Every row comes from one small tree of marks. The marks that hang from a mark follow it in brackets, in the order of their numbers. Every link used is in the known rows. Which tree was each row made from?
(in the rows, 128 means zero)
Known rows:
Q501[Q773[Q451 Q594[Q590 Q615]]]: [138 107 115 131 111 153 118 107 144  81 100 107 143 135 171 152 125 124
 170  96 146 167  75 145 110 124]
Q760[Q344[Q580]]: [152 146 150  99 164  97 107 156 105 100 150 162 197 143 114 168 163 108
 118 113 142 130 139 105 154 157]
Q760[Q615[Q594[Q590] Q840[Q344[Q391]]]]: [163 121 148 164 167 116  86 120  69 118 167 170 160  86 133 150 178  85
  90 118 100 144 177 122 121 108]
Q501[Q773[Q451 Q594]]: [149 127 123  94 150 120 110 128 146  90  79 136 130 146 164 171 121 117
 161 109 158 160  54 157 138 144]
Q773[Q451 Q501 Q594[Q615]]: [178  96 133 120 135 122 120 111 177  93 103 114 129 133 149 168 122 109
 175 104 170 170  36 149 112 133]
Q840[Q344 Q615]: [163 107 142 127 192 115  75 151 116 101 137 176 188 149 132 146 113  98
  98 131 127 139 116 152 135 153]
Q344[Q580 Q840]: [140 133 125 109 154  85 105 180 122 118 170 154 178 134 125 147 148  96
 128 108 177 137 102  95 164 166]
Q773[Q594]: [137 128 126 100 165 108 107 143 130 105 102 167 187 145 137 183 136 107
 133 106 146 157  85 127 141 140]
Q840[Q344[Q391 Q580] Q615[Q594[Q590 Q773]]]: [177 131 149 180 145 140  77 128 103  93 162 136 162 115 142  99 165  71
 112 136 105 139 214 139 115 133]
Q615[Q594[Q590[Q840[Q344]] Q773[Q451 Q501]]]: [133 113 156 131 136 143 107 149 139  85  93 117  88 110 128 105 128 125
 166 142 157 190  86 218 152 118]
Q840[Q615]: [145 104 140 119 178 118  84 154 130  88 137 174 216 157 137 156 128 106
 102 123 142 152  85 119 132 162]
Q760[Q344[Q580] Q615[Q840]]: [169 137 164 112 174  79 107 129  86 115 173 168 171 106 113 163 165  98
  90 106 146 131 139  79 134 157]
Q344[Q391 Q580]: [150 128 126 136 152 107 105 165 114  97 180 155 195 131 130 152 177  87
 128 123 156 118 139  70 156 158]
Q615[Q594]: [136 130 139 100 172 107  80 164 116  98 122 179 218 147 133 177 156 111
 113 103 127 172  95 133 146 149]
Q840[Q615[Q594[Q590 Q773]]]: [128 118 145 136 147 150  78 137 125  77 118 148 209 138 141 123 143 115
 109 117 116 184 122 154 112 143]
Q773[Q501]: [128 106 138 108 159 119 110 160 158  89 124 157 169 146 107 168 142 130
 146 115 163 159  60 133 158 153]
Q594[Q590[Q840[Q344[Q391 Q580]]] Q615 Q773]: [119 113 135 189 119 140 109 148  93  97 193 114 136 101 121  73 155 105
 140 134 150 122 181 106 154 139]
Q590[Q840[Q615[Q594[Q773[Q501]]]]]: [134 104 168 128 165 109  77 150 150  81 116 153 138 139 116 101 130 114
 134 137 158 190  59 169 143 160]
Q760[Q615[Q594]]: [164 119 136 121 180 105  75 129 113 103 134 169 219 134 139 177 156 101
 102 100 126 172 102 122 118 141]
Q760[Q344[Q391 Q580] Q615[Q594]]: [208 153 157 148 169  87  90 106  80 111 181 159 189 116 133 168 198  75
 105 111 115 132 186  87 116 135]
Q590[Q840[Q344 Q615[Q594[Q773]]]]: [143 122 160 131 189 106  59 157  99 100 121 169 150 133 127  99 115 102
 104 139 129 168 118 187 144 156]
Q840[Q344[Q391 Q580] Q615]: [193 118 139 162 174 105  80 145 107 105 183 160 170 131 138 128 149  62
 106 144 130 106 174 105 137 152]
Q501[Q773[Q451 Q594[Q590 Q615[Q840]]]]: [130 110 128 123 118 137 121 117 132  89 108 120 121 112 164 145 125 122
 155  93 145 163  67 135 116 129]
Q344[Q580]: [141 121 130 107 154 103 103 173 128  97 151 159 207 144 127 160 156 103
 124 115 158 139 111  91 155 166]

Write each row's tree:
[127  93 136 144 107 183 128 128 178  66 121  85 143 118 129 119 128 149
 172 111 172 181  60 152 118 140]	Q594[Q590 Q615 Q773[Q451 Q501]]
[104 134 136 121 142 152  96 150 122  80 110 146 206 132 127 138 158 132
 124 105 125 186 120 147 138 136]	Q615[Q594[Q590 Q773]]
[180 113 156 127 181  74  60 166  95 112 153 178 157 140 142 116 137  62
 101 145 133 146 142 151 147 152]	Q590[Q840[Q344[Q580] Q615[Q594]]]
[110 120 128 118 131 176 120 149 144  72 106 115 179 125 141 134 133 137
 143 120 165 174  84 146 137 141]	Q594[Q590 Q773[Q451]]
[161  99 168 120 160 119  85 144 163  75 103 133 115 130 140 104 116 108
 151 143 175 195  39 187 134 154]	Q590[Q840[Q615[Q594[Q773[Q451 Q501]]]]]
[172 109 137  99 147 116 124 128 179  93  85 132 123 136 147 178 127 105
 175 121 178 172  35 161 132 130]	Q773[Q451 Q501 Q594]
[177 117 150 123 196 103  55 146 108 106 126 183 192 148 140 152 129  84
  90 124 104 156 131 172 124 145]	Q840[Q344 Q615[Q594]]
[203 161 159 143 167  70  80 132  82 120 195 164 165 125 139 140 172  56
 105 120 125 129 172 107 130 146]	Q760[Q344[Q391 Q580 Q840[Q615[Q594]]]]
[157 115 159 174 143 119 110 140 130 103 190 118  95  82  91  92 154 106
 141 116 155 119 145 111 146 162]	Q594[Q615[Q840[Q344[Q391 Q580]]] Q773[Q501]]
[155 119 152 110 184  87  77 140  97 111 143 184 195 110 131 173 156 100
  87  97 128 170  93 109 125 147]	Q760[Q615[Q594 Q840]]
[101  88 153 144 137 147 109 147 153  70 124 134 133 134 117  89 124 133
 148 146 172 177  69 150 148 148]	Q594[Q590[Q840[Q615]] Q773[Q501]]
[158 136 144 136 169  92 100 169  87 118 185 170 143 100 117 139 167  78
 107 127 141 106 166  92 167 154]	Q615[Q840[Q344[Q391 Q580]]]
[100 100 144 121 121 158 134 157 161  68 106 110 110 119 123 108 128 143
 177 142 198 185  44 164 161 136]	Q594[Q590[Q840] Q773[Q451 Q501]]
[158 142 140 173 128 123  89 137 115 101 184 130 161 111 145  95 169  71
 121 126 139 153 171 110 124 143]	Q344[Q391 Q580 Q840[Q615[Q594[Q590 Q773]]]]
[159 156 165 121 181 120  85 105  98 100 122 152 194 124 115 156 155 130
 102  95 118 172 135 146 118 146]	Q760[Q344 Q615[Q594[Q773]]]
[163 120 143 159 157  95  93 158  86 119 210 153 152  95 118 127 159  82
 108 113 135 102 165  83 148 156]	Q594[Q615[Q840[Q344[Q391 Q580]]]]
[166 123 135 172 127 110 116 121  91 121 180 139 125  88 140 129 166  69
 128 112 124 114 188  92 126 117]	Q773[Q594[Q590 Q615[Q840[Q344[Q391 Q580]]]]]
[ 99 118 135 112 145 117  93 172  97  91 124 173 194 139 138 145 157 114
 125 123 136 180 101 134 157 127]	Q615[Q594[Q590[Q840]]]
[125 108 136 168 144 136 107 144  82 108 187 152 161  96 121 130 156 108
 111 112 116 125 159 105 139 127]	Q594[Q590 Q615[Q840[Q344[Q391]]]]
[169 138 150 145 178 113 105 105  86 105 170 160 191 124 122 174 172 108
 106 114 132 130 145  91 130 137]	Q760[Q344[Q391] Q615]
[118 109 152 119 123 147 114 151 153  72  96 116 117 117 135 113 140 131
 171 135 173 205  56 184 148 127]	Q615[Q594[Q590[Q840] Q773[Q451 Q501]]]
[100 127 145 130 154 134  90 166  92  97 112 155 152 121 118 107 140 125
 126 127 126 174 136 183 164 128]	Q615[Q594[Q590[Q840[Q344]] Q773]]
[127 111 123 105 130 123 128 145 123  94  94 140 139 130 165 152 132 100
 160 133 172 174  67 146 143 115]	Q773[Q451 Q594[Q590[Q840]]]
[151 124 157 127 165 110  81 141 160  99 130 142 135 131 116 116 123 110
 135 113 156 185  68 169 132 159]	Q344[Q840[Q615[Q594[Q773[Q501]]]]]
[179  85 148 138 142 119 117 116 150  95  90 131  69 129 160 123 104  81
 163 158 164 167  76 197 124 102]	Q773[Q451 Q501 Q594[Q590[Q840[Q344 Q615]]]]
